Every row comes from one small tree of marks. The marks that hang from a mark follow it in brackets, in the order of their numbers. Every link used is in the known rows. Which tree was each row made from?
Known rows
Q175{Q371}: -2.235 0.706 -2.669 1.754 3.118 1.004 -2.428 -0.028 0.925 1.043 -3.992 1.657 1.663 0.881 0.681 0.278 -0.354 4.520 -2.927 1.061 -2.930 -1.348 -0.117 -0.528
Q320{Q371{Q175} Q716{Q50{Q601}}}: -1.646 2.474 -0.877 -2.298 1.957 2.237 -3.260 -1.438 3.748 3.137 4.238 2.653 4.796 0.325 3.133 -3.161 1.539 3.953 -3.781 4.819 -7.658 -1.144 4.656 -1.379
Q716{Q50{Q601{Q666}} Q320{Q371}}: -2.981 1.932 0.312 -3.146 3.372 4.488 -0.732 -0.518 4.159 1.934 -0.388 1.582 6.588 2.419 1.545 -1.253 2.551 1.856 -3.571 4.101 -1.704 -2.632 5.279 -0.458
Q716{Q50{Q601{Q405}} Q320{Q371{Q175}}}: -2.435 1.138 2.617 -3.579 4.325 3.216 0.391 -0.805 2.472 1.708 0.649 2.931 5.156 0.734 2.568 0.134 2.803 1.703 -3.704 5.178 -3.617 -1.788 5.537 -0.217
Q601{Q50 Q666}: 0.075 2.216 -1.927 2.526 0.660 -1.538 -4.231 0.895 -0.119 -0.932 -0.020 0.570 2.712 4.003 0.715 -0.885 -0.922 5.289 -4.023 -1.109 -1.952 -2.394 0.821 -1.168
Q50{Q601{Q405} Q716}: -2.079 3.803 -0.009 0.231 5.828 -2.129 -3.032 -0.196 1.541 -1.316 1.424 3.545 -0.995 0.342 5.793 -2.949 -0.493 4.179 -0.595 3.886 -3.910 3.603 3.806 -4.047
Q405{Q371{Q175}}: -1.971 1.511 2.411 0.687 1.172 -2.657 -1.255 -0.630 1.258 -0.322 -3.037 3.038 0.566 3.366 2.580 0.893 2.756 2.344 -4.266 2.467 -2.949 0.450 0.809 2.948
Q601{Q320{Q371 Q716{Q50}} Q666}: -2.538 2.370 -2.796 0.735 1.835 2.330 -3.506 -1.057 5.172 2.051 4.262 2.220 3.907 3.239 0.811 -1.417 -0.356 6.071 -3.015 -0.428 -0.172 -3.235 4.624 -1.303
Q601{Q320{Q371 Q716} Q666}: -2.198 2.438 -3.784 1.414 0.841 1.287 -3.057 -0.671 4.340 1.881 3.675 2.815 2.630 2.683 1.393 -1.981 -0.838 6.978 -2.164 -0.844 0.507 -2.168 5.337 -2.035
Q405{Q601{Q320}}: -5.385 1.898 1.676 2.253 3.060 -1.557 0.022 2.432 3.499 -0.088 0.014 -0.047 2.941 2.237 1.380 -0.841 -0.199 3.671 -3.463 0.356 -0.036 -0.823 3.761 1.331
Q320{Q716{Q50{Q601{Q405{Q371} Q666}}}}: -3.119 1.751 -0.344 1.967 3.050 1.329 -4.233 -1.207 2.893 1.741 2.408 2.319 2.989 1.495 2.047 -2.169 1.410 2.672 -2.551 3.759 -4.293 -1.918 2.147 -0.947
Q50{Q601{Q320 Q405}}: -4.468 2.687 -1.065 2.387 5.267 -0.747 0.167 1.182 0.613 -0.738 1.352 3.198 -2.195 -0.021 2.884 -0.625 -0.225 5.386 -1.801 2.372 -0.830 1.002 5.222 -2.514
Q320{Q371 Q716{Q50}}: -1.953 3.018 -1.775 -1.839 1.067 2.565 -4.187 -3.038 5.337 4.561 2.943 1.344 6.168 1.443 0.924 -2.638 2.304 2.615 -2.820 3.424 -6.819 -2.183 1.920 -1.828
Q601{Q50 Q320 Q666}: -1.658 2.598 -1.560 3.281 1.651 -0.565 -3.459 0.724 0.958 -1.187 1.258 0.460 1.728 4.556 -0.465 0.527 -2.035 7.040 -3.568 -2.927 1.371 -3.538 2.417 -1.422
Q666{Q601{Q50}}: -1.232 2.449 -1.663 1.918 0.815 -3.527 -2.683 0.395 1.296 0.473 -2.886 -3.064 0.704 1.022 0.956 0.364 2.566 2.614 -2.499 -0.522 -4.383 0.030 2.187 -3.051
Q405{Q371 Q601{Q50 Q320}}: -5.284 3.569 3.506 4.593 0.282 -2.046 -3.795 0.982 3.926 -2.220 -2.747 1.103 3.618 3.639 1.299 0.567 -0.122 3.606 -5.480 -1.071 -0.341 -1.935 1.156 1.256
Q405{Q601}: -4.264 1.620 1.344 1.773 2.332 -2.119 -0.488 2.613 2.724 0.111 -0.947 -0.150 3.851 1.806 2.221 -1.671 0.524 2.430 -3.826 1.729 -2.381 -0.081 2.534 1.562
Q666{Q601}: -2.064 1.617 -2.003 0.995 1.784 -3.373 -0.769 0.582 2.202 1.289 -3.018 -2.370 -0.098 0.659 1.760 -0.044 3.507 1.859 -1.746 0.631 -3.418 1.309 3.345 -1.863
Q601{Q50{Q716} Q405{Q371{Q175}} Q666}: 1.828 2.459 1.850 3.450 1.224 -4.553 -7.178 -0.915 -0.385 -3.989 1.471 5.572 0.917 2.967 4.817 0.726 -1.612 5.701 -4.229 -1.240 -3.088 -0.076 0.626 -1.943
Q601{Q320}: -3.878 1.997 -0.159 0.829 3.706 -0.365 0.715 -0.283 2.338 1.377 -0.118 0.186 0.170 3.083 -0.539 0.775 0.911 4.267 -1.769 0.369 0.546 -1.162 2.665 0.253
Q666{Q601{Q50 Q320 Q405}}: -2.025 2.230 -0.895 3.472 1.950 -3.990 -2.429 -0.040 1.069 -0.437 -0.618 -1.143 -1.090 -0.055 1.088 2.139 1.412 4.157 -1.940 -2.093 -2.337 -0.221 3.434 -4.189
Q320{Q371}: -1.479 3.406 -2.485 -1.941 0.675 -0.409 -1.325 -1.163 3.397 2.225 -0.462 1.859 3.272 1.713 1.571 -1.304 2.064 3.487 -3.106 1.931 -4.528 0.538 2.322 -1.492
Q405{Q371{Q175} Q601}: -3.882 1.453 4.359 2.453 0.889 -3.463 -1.539 2.141 2.753 -1.801 -2.637 2.699 2.958 2.562 4.131 -0.165 1.270 2.246 -5.985 1.949 -2.557 0.420 2.440 3.856
Q666{Q601{Q50 Q320{Q371 Q716} Q405}}: -1.607 3.042 -2.169 2.925 0.433 -2.772 -4.077 -1.155 2.444 0.848 1.041 -0.179 0.442 -0.957 1.685 0.796 1.236 4.925 -1.713 -1.766 -3.803 -0.539 4.332 -5.778
Q50{Q601{Q320 Q405 Q666} Q716}: -2.343 3.653 -1.035 1.641 6.066 -1.451 -3.333 0.532 2.346 -2.451 3.181 4.438 -1.597 1.433 5.715 -2.471 -2.376 6.627 -0.896 1.333 -0.059 2.397 5.851 -4.151

Write each row's tree
-2.455 1.364 2.006 -4.332 2.829 3.870 -0.086 -2.293 4.378 3.666 -1.280 0.168 7.515 3.015 -0.390 0.509 4.062 0.115 -3.068 3.737 -2.611 -3.292 2.529 0.749 => Q716{Q50 Q320{Q371}}
-0.892 1.917 -0.255 -2.672 1.306 1.776 -3.313 -2.280 3.902 3.783 4.079 2.151 5.470 1.126 2.115 -2.245 2.046 3.237 -3.746 4.081 -7.653 -1.807 3.249 -0.449 => Q320{Q371{Q175} Q716{Q50}}
1.295 3.131 -0.686 -0.001 0.590 -0.412 -5.499 -0.920 1.882 -0.671 -0.045 1.411 4.707 4.279 2.294 -1.878 -1.038 5.108 -2.691 -0.588 -1.682 -1.676 2.021 -2.788 => Q601{Q50{Q716{Q320{Q371}}} Q666}
-4.051 1.006 2.450 -2.340 5.201 3.883 0.730 -0.410 2.583 2.161 -1.645 -0.214 5.094 2.655 0.421 -0.342 3.215 0.286 -2.587 5.165 -1.512 -2.690 3.671 0.851 => Q716{Q50{Q601} Q320}
-0.625 4.747 0.548 0.968 2.550 -1.869 -5.127 -2.838 2.159 -1.011 3.340 3.326 1.486 1.509 1.733 1.126 -1.761 6.571 -2.004 -1.846 -2.915 -0.609 1.833 -5.232 => Q601{Q50{Q716} Q320{Q371} Q405}
-3.025 1.250 -0.826 2.673 3.136 -2.465 -1.963 -0.710 2.857 1.511 1.068 -0.662 -0.488 -0.539 1.531 1.294 2.405 3.033 -1.049 -0.225 -2.535 -0.203 4.334 -3.238 => Q666{Q601{Q320{Q716{Q50}} Q405}}
-0.674 3.212 -0.602 -2.376 3.631 0.834 -2.360 0.293 3.108 -0.622 0.572 3.852 2.396 1.989 6.333 -4.333 -0.418 5.043 -1.422 3.754 -1.385 2.043 7.399 -3.066 => Q50{Q601{Q666} Q716{Q320{Q371{Q175}}}}
-2.221 1.149 1.332 -3.649 3.636 3.981 -0.065 0.009 3.188 1.554 0.328 2.195 6.106 2.180 2.496 -0.943 2.455 2.283 -4.299 4.501 -2.349 -2.445 6.177 0.398 => Q716{Q50{Q601{Q666}} Q320{Q371{Q175}}}
-1.598 2.405 -2.038 4.050 0.875 0.446 -4.969 -0.214 1.536 0.168 3.050 0.767 2.410 3.867 -0.401 -0.994 -2.149 7.380 -2.575 -2.232 0.481 -4.324 2.842 -2.415 => Q601{Q50 Q320{Q716} Q666}
-1.912 1.707 -1.989 2.288 2.461 0.619 -4.012 -1.418 3.628 0.985 6.220 5.032 2.496 1.103 2.135 0.157 -0.938 6.622 -2.688 -0.799 -0.606 -2.411 4.815 -2.734 => Q601{Q320{Q371 Q716{Q50}} Q405 Q666}
-1.456 0.942 2.237 2.096 2.215 -3.910 -1.255 -0.900 -0.273 -0.821 -0.552 5.044 -0.728 0.926 3.447 1.906 2.007 2.947 -3.346 2.053 -3.285 1.097 1.031 0.868 => Q601{Q405{Q371{Q175}}}
-3.023 2.438 -1.836 3.482 3.196 -1.729 -2.269 1.633 0.407 -2.150 -0.109 5.086 -1.200 0.766 4.804 -1.493 -0.012 4.980 -3.363 2.333 -1.299 1.398 4.353 -1.802 => Q50{Q601{Q405{Q371} Q666}}
-2.291 2.684 -0.540 4.735 0.434 -3.491 -4.519 -1.311 2.099 -0.165 -0.786 -0.036 -0.657 -0.019 1.497 1.658 1.752 4.045 -1.823 -1.798 -2.564 -0.759 3.027 -4.359 => Q666{Q601{Q50 Q320{Q716} Q405{Q371}}}
-4.582 3.027 0.094 -1.222 5.646 2.376 -1.139 -0.164 3.702 1.194 1.234 0.198 2.971 2.481 0.566 -0.347 1.603 2.688 -3.916 3.095 -3.389 -1.596 2.952 -0.271 => Q716{Q50{Q601{Q320{Q371}}}}
-4.180 1.730 0.372 0.856 3.927 1.743 -1.391 -1.617 3.619 2.936 2.313 -0.165 2.271 2.936 -1.009 -0.149 1.036 3.666 -1.596 1.478 -1.031 -2.946 2.419 -0.045 => Q601{Q320{Q716{Q50}}}
-3.471 0.484 4.107 -1.383 5.088 2.487 0.301 -0.735 1.751 0.851 -1.118 2.217 3.962 1.718 1.967 1.051 3.111 0.626 -3.277 5.095 -1.834 -2.129 3.931 1.167 => Q716{Q50{Q601{Q405{Q371{Q175}}}} Q320}
-2.670 4.739 -0.401 -1.645 5.264 -0.081 -2.267 -0.250 3.737 -0.732 1.995 2.763 -0.130 1.668 5.020 -3.221 -0.968 5.929 -1.370 2.836 -2.562 2.715 6.165 -3.400 => Q50{Q601{Q320{Q371{Q175}}} Q716}
-2.761 4.047 -1.478 0.565 5.623 -0.234 -3.072 0.759 3.337 -1.663 1.771 2.475 -0.532 2.892 4.726 -3.507 -1.912 6.285 -1.152 1.595 0.296 1.833 5.829 -3.178 => Q50{Q601{Q320 Q666} Q716}
-3.354 3.174 -0.165 2.993 0.659 -1.164 -3.384 2.626 3.617 -1.421 1.261 0.860 4.893 2.807 1.840 -1.467 -2.188 6.072 -5.258 -2.099 -0.308 -2.292 4.118 -0.769 => Q405{Q601{Q50 Q320{Q371} Q666}}
-0.266 2.103 2.673 3.292 0.976 -4.072 -4.051 -1.135 -1.633 -2.052 -0.506 4.034 0.407 1.500 2.212 2.353 0.561 3.965 -4.359 0.344 -4.669 -0.730 -0.540 -0.916 => Q601{Q50 Q405{Q371{Q175}}}
-4.931 2.991 -1.969 1.887 4.219 1.155 -0.618 0.816 2.033 0.875 1.197 1.431 -0.606 0.982 2.048 -2.810 0.029 5.185 -1.299 3.160 -1.076 -0.083 5.410 -2.252 => Q50{Q601{Q320{Q716}}}
-3.834 3.347 2.673 2.320 2.778 -1.880 -3.101 1.584 3.401 -1.248 0.469 -0.679 3.891 2.966 1.629 -1.238 -1.714 4.410 -3.450 -0.653 -1.325 -1.262 2.476 -0.588 => Q405{Q601{Q50{Q716} Q320}}
-1.459 3.673 0.654 -3.257 4.129 0.898 -1.464 -0.637 3.107 0.269 -0.375 2.896 2.204 1.348 5.507 -3.863 0.639 3.795 -0.844 4.929 -2.837 2.483 6.379 -2.985 => Q50{Q601 Q716{Q320{Q371{Q175}}}}
-2.366 2.585 -1.816 2.973 0.940 -2.111 -3.277 -0.420 2.514 1.281 -0.793 -2.979 0.472 0.951 0.151 0.111 1.695 4.042 -1.507 -1.296 -2.638 -1.393 3.608 -3.887 => Q666{Q601{Q50 Q320{Q716}}}
-1.958 1.792 -1.408 1.201 2.066 -3.776 -0.694 0.011 2.380 0.462 0.314 0.768 -1.345 -1.001 2.847 1.739 2.214 4.260 -2.152 -0.824 -2.634 1.388 5.755 -3.256 => Q666{Q601{Q320{Q371{Q175}} Q405}}
-1.999 4.152 -0.109 -2.819 3.895 1.272 -1.885 -0.918 3.799 0.652 -0.905 2.498 2.586 1.534 4.913 -4.039 0.725 3.493 -0.357 4.651 -2.408 2.242 5.725 -3.652 => Q50{Q601 Q716{Q320{Q371}}}
-2.405 1.981 -1.083 3.078 3.360 -2.179 -1.867 1.949 -0.151 -2.452 0.545 5.513 -1.541 0.605 5.375 -1.361 -0.102 5.354 -3.732 2.648 -1.769 1.596 5.005 -1.216 => Q50{Q601{Q405{Q371{Q175}} Q666}}
-1.409 3.051 -1.561 1.030 0.635 -2.696 -2.284 0.082 2.460 0.335 -0.998 -1.876 0.536 0.833 1.146 0.983 1.747 4.602 -3.092 -1.765 -3.277 -0.382 4.520 -3.512 => Q666{Q601{Q50 Q320{Q371{Q175}}}}
-3.515 1.842 -0.527 0.526 3.740 2.099 -2.971 -1.133 2.892 3.066 2.251 0.140 3.505 1.534 1.006 -2.788 1.801 2.145 -1.916 4.698 -5.117 -1.985 2.146 -0.818 => Q320{Q716{Q50{Q601}}}
-1.488 2.555 -0.167 6.620 0.324 -1.512 -6.780 -1.490 1.039 -1.812 3.012 4.870 0.825 2.486 1.498 1.204 -2.117 7.267 -3.134 -2.863 0.546 -3.519 1.983 -2.994 => Q601{Q50 Q320{Q716} Q405{Q371} Q666}
-3.086 1.224 -1.448 2.144 3.262 1.628 -2.708 -0.357 3.561 1.643 3.531 1.145 2.537 3.807 0.142 -0.787 -0.407 5.423 -2.377 -0.163 1.018 -3.539 3.797 0.005 => Q601{Q320{Q716{Q50}} Q666}
-3.611 1.109 1.041 2.398 4.580 0.028 -1.781 -1.970 2.177 1.886 4.337 2.684 0.814 0.784 0.383 1.308 0.475 4.159 -1.228 1.103 -1.400 -2.199 2.548 -1.400 => Q601{Q320{Q716{Q50}} Q405}
